Every row comes from one small tree of marks. The marks that hang from a mark follow it in brackets, in the order of their numbers. Every link used is in the known rows. Which tree was each row made from?
Known rows:
K_376{K_430{K_387}}: [  5  -7  12   3  20  11  -7  -5   2   4   8  -3   2   6  -9  -1 -10 -27
 -12   2  -7  20  -4 -10   9  14   2  11   7  -1  12 -17   0  -8]
K_594{K_898{K_329 K_430{K_376 K_387 K_860}}}: [ 17 -38 -17   5  35   9 -24 -10   1 -27  21  -1 -43   8 -25 -57  24 -18
  -2  22  -3  65  64 -34  35  31 -15  79  -3  26  47  28  65  -8]
K_414{K_113}: [ 25 -20  14  26  23 -22  12 -26  18 -15  -3  -1  31 -11   7  18  -1 -13
 -18   1   6 -30 -17  14   2   6   4 -13 -20   6  14 -27 -21   4]
K_538{K_351 K_618{K_860}}: [ -8  19  27 -10 -11 -22  26   6   2  12 -14 -16  21  13 -18  19 -33  37
   8  -4 -22 -19  -6  35 -38 -15  29 -62   9 -11  22   1 -46  -5]
K_329{K_898{K_430{K_376 K_387 K_860{K_618}}}}: [  0 -34 -23 -16  10  12 -18  10   7 -21  14   6 -38   6 -17 -31  15 -10
  15   6   7  40  43 -23  35  30  -8  36   7  -2  -8  32  46  -9]
K_898{K_329 K_430{K_376}}: [ 15 -34   9  11  36  -4  -2 -17  17 -20  24  -7 -12 -13 -24 -27  11 -27
 -15  12   1  41  18 -17  15  33   1  26 -18  33  58   7  37 -12]
K_387{K_430{K_860}}: [ -5   2   1  20  14   1   0 -14   0 -16  11  25   1   3  19  -6  -3 -17
 -25  20  -5  -6  20 -20   5  -4  -9   5   5  -6  -3 -22 -14 -12]
K_387{K_430{K_376 K_860{K_113 K_618}}}: [ -6   5 -19   8 -15  19 -22   7  -5   1  -8   0  -1  15  14   7  13 -11
   7   6  23  -8  18  -4  40   3  -3  23  26 -33 -54  -7  -5   3]
K_898{K_430{K_860}}: [  1  -8  -1  11  23 -12   8 -23  13 -23  18  29  -8 -12  13 -10   6 -17
 -26  16   0  -1  32 -24   0   1  -9   0 -10   4   8  -4   5 -18]
K_387{K_430{K_860{K_113 K_618{K_511}}}}: [-14  15 -15   3 -30  14 -13  13 -10   9 -15   3  10   0  21  12  12   2
  12  -6  18 -20  -6   4  14 -21  -3  -3  10 -20 -41 -14 -12  11]
K_376{K_430{K_860{K_113 K_618}}}: [ -9   1 -14  14 -12   8 -17  -7  -2  -1 -17  -1  13   5  28  16   8  -9
  -5   6  22 -23   8   3  31 -11   1  -2  17 -30 -48 -16 -15  -3]
K_351{K_538{K_618{K_511}}}: [-10  29  20 -21 -24 -18  33  25 -17  30  -7  14  10   5  -8   3 -22  28
  14 -13 -13  -2 -21  22 -44 -30  18 -51 -26   9  21   2 -21  -5]
K_329{K_898}: [ 16 -41  15  14  25 -22  13 -26  16 -27  10  -3   5 -10  -7  -8  -8  -4
 -19  11  -8  10  -9  -2  -3  19  -5 -16 -21  33  52 -18  -3  -3]
K_860{K_113 K_618{K_511}}: [  1  -3   4  -4 -19  -5   2   6   3  13 -19 -19  26 -12  10  26   2  10
   6 -19  17 -25 -49  21  -2  -7   8 -33 -13   2 -14 -16 -17  18]
K_351{K_538{K_618{K_511 K_860{K_113}}}}: [  2  42  10 -22 -45 -19  18  17 -21  35 -23 -24  19   9 -18  32  -9  48
  37 -21 -11 -24 -18  51 -44 -35  25 -49   9  -8   3  -3 -35  12]
K_351{K_538{K_618{K_860}}}: [ -5  21  20 -14 -11 -25  27   7 -11  15  -9 -12  16   9 -16  17 -24  40
  13  -2 -23 -19  -5  34 -42 -14  25 -61   6  -4  17  -2 -38  -7]
K_618{K_511{K_466}}: [ -4  20  28   5   2  -2  23  -6   4  19   7  -3  17 -19  -4  11 -17   3
 -14 -15 -16 -10 -63   5 -51  -6  -5 -23 -19  33  31 -11 -16   9]
K_351{K_538}: [  3  -3  19   0   2 -27  28  -8  -1   1   0   9  13   2  -1  -1 -16  -1
 -12   8 -13  -6 -13   2 -17  -4   9 -39 -20   6  16 -18 -18 -16]
K_329{K_898{K_430{K_860}}}: [  7 -34  -7  13  23 -17   5 -28  17 -39  21  23 -19 -14   0 -27  10 -13
 -15  20  -1  20  45 -23   7  10 -14   8 -14  20  34   3  23 -17]
K_351{K_538{K_618}}: [ -5  16  20  -8  -9 -24  32  11  -8  16  -5  16  11   7  -2   1 -24  19
   1   3 -10  -4  -3  19 -26 -16  18 -49 -19   0  18  -1 -26 -14]
K_113{K_860}: [ 18 -15  17  25  19 -17  14 -15  15 -13  -4   3  32 -16  17  20  -5  -7
 -15  -4   3 -28 -12   9  11   2   8 -14 -14  -3  13 -18 -18   4]
K_376{K_430{K_387 K_860{K_618}}}: [-17  -3 -11  -4   3  19 -17   9  -6   2  -3   8  -5  12  16  -1  -4 -11
  -6   7   4   1   9 -13  23   2  -1   6  17 -25 -39  -2  -1 -10]
K_618{K_511 K_860{K_113}}: [ 16  11  10  -2 -11 -12   2 -14   0   5 -11 -36  24  -8  -9  40   1  19
   4 -16  -8 -31 -37  29 -29  -8   8 -24  11   9  10 -26 -29  21]
K_618{K_511 K_860}: [  3   2  19  -6   6 -13  12 -10   1   1   3 -24  19 -10 -13  29 -11  20
  -6 -11 -23 -23 -41  16 -44  -2   8 -40  -1  21  27 -21 -27   9]
K_511{K_466}: [  3   7  29  17  17  -9  23 -20  13   5   7  -3  19 -16   2   9 -18  -6
 -26   0 -13 -13 -45   1 -34   7  -4 -21 -13  25  28 -14 -21   2]
K_430{K_387 K_860}: [  8  -1  -5  -2  18  -4   3 -10  -1 -12   6  17  -9   8  19  -2  -6  -7
 -28  18 -11  -8   9 -14   0   1  -9  14   2  -4  -7  -9  -7  -3]
K_130{K_329{K_898{K_430{K_376 K_387 K_860}}}}: [ 24 -36 -21   1  26  -3 -20 -17   2 -37  27   2 -51   4 -26 -58  14 -21
  11  22  -2  63  57 -22  31  35 -27  60   1  29  44  26  60  -3]
K_430{K_387 K_860{K_113 K_618}}: [  5  -1 -21  -4 -10   3 -11   3  -2  -2 -20  -3   1  10  27  14   7   3
  -4   7  15 -24  -1   6  27  -1  -2   9  14 -27 -49  -5  -9  10]
K_618{K_860{K_113}}: [ 22  -2  10  10   5 -18   2 -29   8  -8 -10 -36  27  -5  -3  37  -1  10
  -7   1  -5 -34 -20  25 -11   6   8 -22  17   0   9 -31 -33  13]
K_594{K_898{K_430{K_860{K_618}}}}: [-10 -38 -10   9  19  -5  -7 -10  11 -25   4   9  -7 -14   4 -26  14   0
  -1   8  12  11  33 -21  22  11  -9  -6 -14   7   4  13  22 -14]
K_351{K_538{K_618{K_511 K_860}}}: [-10  34  19 -27 -28 -19  27  21 -19  28 -10 -12  14   6 -21  21 -21  49
  26 -18 -26 -16 -22  37 -59 -28  24 -64  -1   4  19   1 -33   0]
K_430{K_376 K_387 K_860}: [  9   4  -9 -10  19   8  -5  -1  -6  -6  12  14 -23  19   5  -4  -4 -11
 -19  15 -11   7  15 -20   9  10 -11  39  11  -8 -17   2   4  -3]

Write each row's tree:
[-17  51  29 -15 -32  -9  38  27 -16  47  -6  10  11  -2 -12   4 -27  30
  18 -20 -20  -3 -43  25 -66 -32  13 -48 -20  16  24  13 -22   1]  K_351{K_538{K_618{K_511{K_466}}}}
[-15  28  27 -17 -24 -15  31  24  -5  27 -11  10  14   8 -11   4 -33  24
   9 -15 -12  -2 -23  25 -39 -32  19 -53 -23   3  26   6 -29  -2]  K_538{K_351 K_618{K_511}}
[ -4  21  12   2 -27   5   7   8   3  30 -18 -24  28 -17   5  27  -3  12
  11 -26  11 -26 -71  25 -25  -9   3 -29  -7   9 -10  -6 -18  23]  K_860{K_113 K_618{K_511{K_466}}}
[ -8 -36 -10  13  18  -9  -5 -11  14 -29   6   7  -6 -17  15 -24  15  -6
 -18  20  11   8  23 -16  21  11  -2  -4 -16  13  18  10  26 -13]  K_898{K_329 K_430{K_860{K_618}}}
[-21  51  35 -11 -31  -5  38  25  -4  43 -10   3  17   2 -15   5 -38  27
  14 -23 -19  -4 -45  28 -62 -33  14 -49 -18   9  28  16 -30   4]  K_538{K_351 K_618{K_511{K_466}}}
[ -4   6  -3  11  16  13  -8  -6  -5 -10  17  20 -13  14   5  -8  -1 -21
 -16  18  -4   9  27 -25  14   6 -10  30  13  -9 -13 -11  -3 -11]  K_387{K_430{K_376 K_860}}
[  0 -20 -23  -3 -21  -5 -10  -2   6 -15  -6   2 -10 -16   3 -10  25   5
  21  -8  21   5  19   1  16  -7  -7  -1  -8   6  -5  11  26   5]  K_329{K_898{K_430{K_860{K_113 K_618{K_511}}}}}
[ -4 -29 -21 -13  17  18 -24  12   1 -12   9   1 -32   8 -17 -34  17  -7
  16   4   9  39  45 -27  37  27 -10  42   6  -4 -13  32  46  -8]  K_594{K_898{K_430{K_376 K_387 K_860{K_618}}}}
[  7   4 -23 -13 -11  14 -20  11  -7   4 -14  -7 -11  21  14  12   9  -1
   4   4  16 -10   6   2  35   8  -3  34  22 -32 -57   5   1  11]  K_430{K_376 K_387 K_860{K_113 K_618}}
[-12   9 -15 -29  -9  19 -10  29 -14  12  -1   4 -19  14   4   2  -2   8
   6  -9  -2   1 -15  -8   2   0  -4  15   5 -11 -38  14   9   7]  K_430{K_376 K_387 K_860{K_618{K_511}}}
[  7  10  -8  24  -2   2  -8 -19  -2 -10  -2  13   7   7  23   6   9 -18
 -14  17  10 -14  24  -6  21 -11  -9  20  15 -18 -19 -27 -16   0]  K_387{K_430{K_860{K_113}}}
[ 20 -15 -18  16  12  -2 -15 -24   7 -22  10   1 -20  -1  -1 -19  28 -23
 -12  21  15  22  48 -14  33  11  -8  55   1   6  18   9  35  -4]  K_898{K_329 K_430{K_376 K_860{K_113}}}
[-14  33  26 -22 -27 -16  26  20  -6  25 -15 -18  19  10 -25  22 -32  46
  20 -20 -26 -16 -24  39 -55 -30  27 -66   1  -3  25   4 -41   2]  K_538{K_351 K_618{K_511 K_860}}
[ 22 -37   0  -9  28   4  -7  -6  14 -18  27  -4 -31  -1 -42 -30   8 -26
  11   2  -4  60  32 -20  21  41  -6  41  -4  22  42  17  46  -7]  K_329{K_898{K_430{K_376 K_387}}}
[ 10  34  18   4 -19  -3   8 -13   0  23 -10 -41  27 -14 -13  40  -4  22
   9 -23 -14 -32 -59  33 -52 -10   3 -21  16  15  15 -15 -29  26]  K_618{K_511{K_466} K_860{K_113}}
[ 10 -25 -10   3  29   1  -9 -13   5 -22  14  14 -24  -2  -8 -35  14 -14
  -6  14  -3  33  52 -30  16  14 -16  39  -5  11  21  13  34 -10]  K_594{K_898{K_430{K_387 K_860}}}
[ 10  14 -14   7  -3  14 -20 -12  -8   2  -5   5  -5  17  14   7   7 -23
  -8  12   7   1  26  -6  27  -8  -7  41  26 -26 -30 -16  -3  -1]  K_376{K_430{K_387 K_860{K_113}}}
[  8 -23  -8  12  29  -3  -6 -19   9 -29  24  13 -25  -4  -5 -32  16 -22
 -22  24  -1  31  44 -28  18  17  -9  40 -10  20  33  13  36 -15]  K_898{K_329 K_430{K_376 K_860}}
[ 13 -19 -15  -1  28   8 -15  -7   3 -21  24   8 -38   6 -13 -36  17 -25
 -13  21  -4  45  49 -29  26  23  -9  64   2  13  26  22  49 -10]  K_898{K_329 K_430{K_376 K_387 K_860}}
[  7   9  13  27 -18   0  10  12  13  19 -27 -14  52 -29  12  37   4   9
  27 -42  19 -54 -58  38  -7 -17  12 -22 -16  -9 -16   3 -16  28]  K_414{K_113{K_860{K_618{K_511{K_466}}}}}
[ -5  -5 -15 -17   7  14 -10  16  -5  -2   1   4 -17  17  10   0  -3   0
  -6   8   1  -2   1 -11  20  14  -4  18  12 -18 -42  10   4   0]  K_430{K_376 K_387 K_860{K_618}}
[-18  33  -7 -22 -17  29  -5  31 -14  28   0  -1 -17   9   0   3  -6  10
  10 -16  -9   0 -38  -5 -22  -2  -9  18  11  -3 -35  25   8  13]  K_430{K_376 K_387 K_860{K_618{K_511{K_466}}}}
[ -9 -33 -14   1  18   6 -15  -1   6 -20  10   6 -20  -2  -9 -29  16  -5
   6   6  13  24  41 -26  29  21  -9  19  -5   3  -6  25  33 -13]  K_594{K_898{K_430{K_376 K_860{K_618}}}}
[-25  11 -10  -8 -12  25 -13  26 -13   8   5  11  -9   9   4  -3   2  -2
  10  -6   4   3  -4 -15   7  -5  -4   6   8 -13 -36   2   2  -2]  K_387{K_430{K_376 K_860{K_618{K_511}}}}
[-22  10 -11 -17 -13  24 -17  24 -15  14  -3   7  -7   9  10   1  -2  -2
   6  -9   0   3  -9  -9   6 -12  -1   3  10 -17 -36   2   4  -2]  K_376{K_430{K_387 K_860{K_618{K_511}}}}
[ 20 -41   5  -1  28  -7   0 -14  18 -23  21  -1 -17 -12 -28 -29   6 -22
   1   5  -5  45  25 -15  12  32  -6  17 -12  27  52   6  35  -7]  K_329{K_898{K_430{K_387}}}
[ -3   5  -6   3  15  13 -12  -8  -7  -4  10  16 -10  13  10  -6  -5 -23
 -19  15  -8   9  22 -20  12  -1  -8  26  15 -14 -13 -10  -1 -13]  K_376{K_430{K_387 K_860}}
[-17  12  23  -2 -10   4  16  12   4  24  -5 -12  23 -22   1  15 -15  13
  -1 -23  -5 -19 -76  11 -40  -2   2 -44 -18  21   7  -1 -15  12]  K_860{K_618{K_511{K_466}}}
[  5  10  -8  20  -1   2 -12 -24  -2  -5  -4   8   7   6  22  12   6 -21
 -17  14  11 -14  21  -4  20 -14  -6  18  15 -19 -23 -25 -15  -6]  K_376{K_430{K_860{K_113}}}
[  0  -5 -13   9  -9  -9  -3 -10   3  -9 -19   0  15   1  36  20   6   6
 -14   9  19 -38  -6   8  20  -8  -2 -15   3 -20 -41 -14 -22   6]  K_430{K_860{K_113 K_618}}
[ -7  -9 -11  -8   6   2  -3   7   0  -8  -6   8  -4   7  24   2  -4   5
 -16  10   1 -16  -5  -8  12   4  -3  -7   3 -15 -32   0  -8  -1]  K_430{K_387 K_860{K_618}}
[  8  14 -14  15  -2  13 -18 -11  -6  -3   4   9  -7  18   8   3  12 -23
  -5  14  11   1  31 -11  29  -2 -10  44  24 -21 -29 -15  -5   0]  K_387{K_430{K_376 K_860{K_113}}}
[ -3 -10  10   6  -8  -5   9  16   6   5 -17  -6  35 -20  16  26  -3  12
  10 -28  10 -34 -42  19   3  -9  14 -38 -19  -5  -9  -6 -14  14]  K_113{K_860{K_618{K_511}}}
[ -6 -31 -14   5  17   3 -13  -2  10 -23  11   3 -20  -6   1 -27  17 -10
  -9  16  11  22  30 -20  30  21  -2  20  -8   9   8  21  36 -14]  K_898{K_329 K_430{K_376 K_860{K_618}}}
[-16  57  27 -20 -36 -11  33  22 -19  45 -10 -16  16  -1 -26  21 -27  51
  30 -25 -33 -18 -44  40 -82 -30  20 -60   4  12  23  12 -33   6]  K_351{K_538{K_618{K_511{K_466} K_860}}}
[ 13 -36   9   8  36  -2  -4 -16  14 -16  22  -5 -12  -8 -34 -28   8 -21
   1   2   3  45  28 -23  16  33  -6  23 -16  27  44   9  33 -11]  K_594{K_898{K_430{K_376}}}
[ 27 -17 -27  -5   5   7 -21 -12   4 -20  13   4 -39  10 -17 -23  25 -22
  13  10  10  41  61 -16  38  20 -15  71  16  -4   1  18  45   0]  K_329{K_898{K_430{K_376 K_387 K_860{K_113}}}}
[ -3 -31 -16   0  17   3 -13   3   8 -22   4   4 -19  -8   7 -31  17  -8
  -8  17   6  21  29 -17  28  18  -2  19  -5   6  10  19  38  -8]  K_898{K_329 K_430{K_387 K_860{K_618}}}
[-12  19 -20  -4 -30  25 -23  21 -15  14  -9   0  -3  12   7  10  14  -3
  20  -9  19  -5   0   0  22 -11  -4  21  19 -24 -51  -3   0  10]  K_387{K_430{K_376 K_860{K_113 K_618{K_511}}}}
[-10  18 -21 -12 -30  25 -26  19 -16  20 -17  -4  -2  11  14  12  10  -4
  17 -12  15  -5  -4   5  20 -18  -1  18  21 -28 -52  -4   2  10]  K_376{K_430{K_387 K_860{K_113 K_618{K_511}}}}
[ -8  14  19  12 -17   4  14  17   7  21 -16 -12  37 -28  12  27  -8  15
  14 -36   5 -35 -64  22 -18 -12   9 -34 -14   1  -5   5 -13  21]  K_113{K_860{K_618{K_511{K_466}}}}
[-20  39  -7  10 -38  23  -8  14 -10  25 -15  -2  13  -5  17  13   7   4
  16 -13  12 -21 -29   7  -9 -24  -7   0  15 -14 -39  -3 -12  17]  K_387{K_430{K_860{K_113 K_618{K_511{K_466}}}}}
